What can hang from each mark:
Q205: Q556 Q559 Q597
Q645: Q597
Q27: Q603 Q645 Q770 Q956
Q316: Q902
Q398: Q556
Q189: Q398 Q902
Q902: Q316
Q603: Q27
Q597: Q603 Q770 Q902 Q956

Every row comes from one small tree of marks. Brackets hold a mark, then the marks that hang from it, in the order of their numbers. Every link used is in the known rows. Which tree was each row made from?
Known rows:
(Q645 (Q597 (Q603 Q27) Q770 Q956)): [ -6   0 -42 -41  -3   1 -37  51 -24  16  -4   2   4 -29 -34 -63  45  14
  -1 -40 -36 -30  -8 -76   8]
(Q603 (Q27 (Q645 Q597) Q770 Q956)): [ 15 -25 -21  49  18  -1 -24  69   8   0   7   7 -10  10 -20 -38 -14  25
  22 -13 -24   9  -8  48 -12]
(Q27 Q603 Q645 Q770 Q956): [ 12 -29  -4  47   4  12  -2  31   8  -3  18  35 -14   1 -12 -15 -22  30
  39   9  19  34   4  69  -9]
(Q205 Q556 Q559 (Q597 Q770)): [ 31  10 -22 -26 -70  34 -56  57   3  38  21  18  13 -45   6  -5 -27  -4
  43   2 -44 -14 -27   7 -11]
(Q316 Q902): [  1  -8   1   6  12 -11  32  -1   6  18 -17   9   3   5  21   4  -3   4
  -2 -28   3 -18  -1   7  -3]
(Q597 Q603 Q770 Q902 Q956): [  5   1 -27 -62 -17   6 -17  43 -25  14  -8  22   8 -50 -56 -48  50  12
  27 -24  -6  -8   1 -67 -20]
(Q205 Q559): [ 14   4  -7  -7 -30  13   2  15   9   3  11   3  -4 -15  13  -7  -5   5
  21  12  -4  -1 -11  -2   5]
(Q205 Q559 Q597): [ 26 -13 -14  -7 -43  18 -20  39  17   8  11   7   8 -27  20   4  -7  -1
  31  -2 -22  -7 -19   3  -3]
(Q902 Q316): [ -4   3 -12   9 -18 -13   0  -7   3   9   6  -3  -1   9  -2 -15 -10  22
   5  -5  17   3   1  12   1]
(Q189 Q398): [-11  -7  -5  19 -20 -10 -12  -9   1 -10   1  11   5   9  -6  12 -10 -19
 -10  -4   8   1   3   5 -13]
(Q645 (Q597 Q603 Q902)): [ 10 -12 -27 -32 -20 -30 -27  68  -9   4   6   6  -7 -12 -28 -34  21  15
  15 -30 -13  -9 -25 -54  -5]
(Q189 Q902): [ 15   2  -6  -8 -14  -2  16  -3 -19  -4   4  -1   7  -9   1  -3  -3  15
 -13 -19  -3   6  10   8 -12]
(Q205 Q559 (Q597 Q770 Q902 Q956)): [ 37  -3 -18 -41 -52  33 -24  66 -13  12   5  19  19 -74 -29 -40  27  10
  53  -8 -31  -8  -2 -38 -28]
(Q597 Q603): [ -7  -6 -19 -25 -10 -10 -11  18   4   9  -1   9  -2  -5 -10  -7  13   0
   6 -16   7  -8 -20 -22   6]
(Q189 (Q398 Q556) (Q902 Q316)): [ 19  -6 -24  -1 -54 -35   8 -31 -28  -4   6  -8  26  11  -9 -20 -37  -3
 -19 -29  -1   8   5  21 -24]
(Q645 (Q597 Q770 (Q902 Q316) Q956)): [ 15  12 -28 -22 -31 -20 -20  48 -32  11  11   3   3 -31 -44 -65  25  43
  19 -30  -9   1   7 -46 -18]
(Q603 Q27): [ -7   1  -8   8  11  17  -1   0  -4   6 -14 -15   6   0  -4 -22   7  -3
  -3   2 -17 -20   9  -9   3]
(Q645 Q597): [  8  -2  -8   3  -2 -21 -16  30  -6  -4  14  -6  -6   7   3  -9  -2  12
 -12 -18 -14  -3 -13 -15   6]
(Q645 (Q597 Q902 Q956)): [ 21  -9  -6 -12  -1 -21 -10  52 -21 -10  -3   5   2 -18 -27 -47  24  15
   6 -15 -19  -1  15 -54  -7]
(Q189 (Q398 Q556) Q902): [ 24 -11 -11 -12 -35 -21   8 -24 -32 -14   3  -3  28   3  -8  -6 -29 -25
 -25 -22 -17   5   5   7 -23]
(Q645 (Q597 Q770)): [  6  12 -17 -16 -14  -9 -29  33 -18   9  22  -4  -5 -11 -11 -14   6  21
  -3 -23 -19  -8 -18 -20  -4]
(Q27 Q770 Q956): [ 12 -21 -11  26   4   0   4  30  17   9   6  11  -7   9  -3 -12 -14  20
  13  -9   3   4 -12  46  -8]
(Q27 Q645): [ -2  -4   3  13   5   5 -10  10  -1 -12   5  16  -1  -4 -15   4  -3  -6
  21  11   9  29   6  26 -15]
(Q603 (Q27 Q770)): [-20 -13  -8  29   9  19  -7  19   7   6 -12  -7  14   6  -6 -27   1  13
  15  -3 -23 -21   7  18   2]
(Q603 (Q27 Q645 Q770 Q956)): [  7 -24 -15  46  24  22  -6  39  11   2  -6  14  -5   4 -26 -29 -12  14
  32   2  -9  12   5  64 -18]

Write each row's tree:
[ -6  -9 -31 -10  -9  -1 -14  42 -15   6 -24  18   9 -26 -64 -77  34  17
  46 -10   6  10  23 -32 -19]
(Q597 (Q603 (Q27 Q645)) (Q902 Q316) Q956)
[ -6 -28   1  42   5  -8 -20  49  -9 -21  20  34   2  -3 -11 -34   3  31
  31  -5  -6  32  21  11   7]
(Q27 Q603 (Q645 (Q597 Q956)) Q770)
[  3 -13 -26 -29   0 -30 -25  46  -7  -1   4  14  -2  -8 -12 -34  30   9
  -7 -35 -13  -8  -9 -61  15]
(Q645 (Q597 Q603 Q956))
[-21 -15  -3  43  16  23 -13  27   5  -5  -9   8  10   4 -22 -22  -3  10
  37   9 -15  10  10  43 -12]
(Q603 (Q27 Q645 Q770))
[-10   3 -29 -51 -11   6 -18  22 -16  14   0  21   5 -35 -33 -31  41   5
  11 -26  -5  -9  -6 -50  -3]
(Q597 Q603 Q770 Q956)
[ 26 -15  -4  23   6   9   2  14  -3  -2  18  28 -22  -6 -11 -10 -16  13
  21  12  26  35   8  45  -6]
(Q27 Q603 Q645 Q956)
[ 19 -33 -11  52   1  -9 -19  59   3  -8  32  30 -20   8  -6 -22 -24  39
  31  -8   5  31  -9  54  -3]
(Q27 Q603 (Q645 Q597) Q770 Q956)
[ 20 -11 -40 -58 -53  23 -39  61   1  22  11  29  15 -61 -14 -29  34   4
  43 -27 -23 -16 -27 -47  -4]
(Q205 Q559 (Q597 Q603 Q770 Q956))
[ 19   0 -60 -35 -30   5 -16  47 -13  45  -6   0 -11 -31 -58 -73  19  39
  33 -31   3 -27 -18 -17 -25]
(Q597 (Q603 (Q27 Q956)) Q770 (Q902 Q316))
[  8 -13 -35 -51 -26  10 -41  46  -9  17  -1  23  17 -47 -26 -22  39  -1
  21 -37 -19 -17 -14 -45 -11]
(Q205 (Q597 Q603 Q770 Q956))
[  6   6 -11 -10   0  -2 -33  45 -24 -10  18  22   0 -26 -33 -30  22  12
  15 -15 -14  26   7 -18 -15]
(Q27 (Q645 (Q597 Q770 Q956)))
[ 38 -16 -23  28 -22 -25 -13  53 -16   2  27  19 -27  -6 -29 -51 -22  52
  36  -7  25  36   2  26 -17]
(Q27 Q603 (Q645 (Q597 (Q902 Q316))) Q956)
[  8 -14 -34 -15 -23 -38 -29  72 -17  -3   7  28  -5 -17 -52 -65  25  30
  40 -27   7  28   2 -37 -17]
(Q27 (Q645 (Q597 Q603 (Q902 Q316) Q956)))
[ 21 -10 -39 -27 -57  28 -57  72  15  41  -5  10  17 -30   7 -28 -16 -15
  40  -7 -51 -38 -29 -22   6]
(Q205 Q556 Q559 (Q597 (Q603 Q27)))
[ 34 -10 -43 -36 -18 -17 -41  92 -18  12  24  30 -26 -33 -62 -43  16  26
  38 -32  -2  19 -36 -12 -36]
(Q27 (Q645 (Q597 Q603 Q770 Q902)) Q956)
[  6 -12   2  18   6  -9 -17  32 -21 -24  17  27  -5 -11 -12 -31   9  15
  13   1   1  34  25 -15   9]
(Q27 Q603 (Q645 (Q597 Q956)))
[ 35  -5 -22   6  -9  -1 -27  44 -21   3  39  24 -27 -18 -22 -23 -10  33
  19  -9   7  28 -11  25 -11]
(Q27 Q603 (Q645 (Q597 Q770)) Q956)
[ 20 -30 -16  42  10 -16 -22  68  11  -7  22  24 -16  13 -14 -16 -18  26
  24 -14  -4  29 -18  55 -15]
(Q27 (Q645 Q597) Q770 Q956)
[ 37 -15 -30 -49 -64  13 -49  94   2  28  -3  37  21 -57 -20 -47   6 -10
  56 -10 -40 -14 -14 -51 -11]
(Q205 Q556 Q559 (Q597 Q603 Q902 Q956))
[ 12   5 -17 -12   6  15 -32  63 -40  -7  -5   8   8 -41 -62 -69  36  17
  30 -10 -36   7  23 -42 -29]
(Q603 (Q27 (Q645 (Q597 Q770 Q902 Q956))))
[ -1  -3 -20  19 -53 -27   5 -20 -18  -4   8   7   9   9  -8  -2 -25  18
 -18 -27  22   9  12  24 -21]
(Q189 Q398 (Q902 Q316))
[ 20 -38 -44   9 -21  13 -54  87  20  48 -10  17  12  -7 -10 -34 -25   3
  34 -28 -45 -35 -28  26  -3]
(Q205 Q556 (Q597 (Q603 (Q27 Q770 Q956))))
[-14 -30 -21   8   3 -24 -37  75   2 -16  10  38   3  -4 -29 -36  23  18
  34 -28 -10  21  -6  -9  -2]
(Q27 (Q645 (Q597 Q603 Q956)) Q770)
[-18 -22 -36   0 -16  -3  -9  51  -3  18 -25   6  18 -15 -49 -86  33  38
  44 -24  -9 -20  13 -30  -7]
(Q597 (Q603 (Q27 Q770)) (Q902 Q316) Q956)
[ 17  -6  -2   8  -4 -16 -23  61 -16 -17  13  13  -7 -12 -35 -22   2  11
  28  -5  -9  29   1  -4 -27]
(Q27 (Q645 (Q597 Q902)))
[ 13 -18 -25 -32 -28  -2 -52  58   2  26  -7  31  22 -25  -7 -21   3 -19
  18 -21 -32 -15  -7 -35   3]
(Q205 Q556 (Q597 Q603 Q956))
[  7 -22 -18  32  17  16   1  29  13  17 -10  -6  -2   9  -9 -33  -8  19
  12  -7 -17 -18   1  35  -4]
(Q603 (Q27 Q770 Q956))
[ -4 -13 -19 -21  10  14 -14  49 -18  -6 -27  22   7 -33 -63 -63  41  -5
  40  -4  -9   7  24 -43 -20]
(Q597 (Q603 (Q27 Q645)) Q902 Q956)
[  0 -15 -23 -11  -7 -27 -38  55  -2  -8  20  23 -11   1 -20 -11   8   6
  18 -24   0  19 -24 -12  -3]
(Q27 (Q645 (Q597 Q603)))
[ 12   7  -8 -35  -7  14  -4  27 -30   3  -5  12  11 -46 -48 -41  36  12
  23  -8 -13  -1  19 -43 -26]
(Q597 Q770 Q902 Q956)
[ -1   5 -41 -50 -38 -10 -16  36 -24  22  -4  18   5 -41 -58 -64  41  33
  35 -30  10  -4   0 -53 -19]
(Q597 Q603 Q770 (Q902 Q316) Q956)
[ 31   2 -14 -37 -39  21 -49  66 -26  28  -3  23  28 -55 -38 -36   7  -4
  37 -12 -47  -9  10 -32 -31]
(Q205 Q556 (Q597 Q770 Q902 Q956))
[ 24  -3 -48 -45  -8  18 -15  55 -17  34 -12   2 -10 -39 -59 -57  26  19
  24 -26 -16 -29 -20 -31 -23]
(Q597 (Q603 (Q27 Q956)) Q770 Q902)
[ -2  -8 -26 -27  -5   9 -10  41  -9  15 -22  -4   3 -20 -41 -45  27   2
  20 -14 -18 -27  -2 -47  -8]
(Q597 (Q603 Q27) Q902)
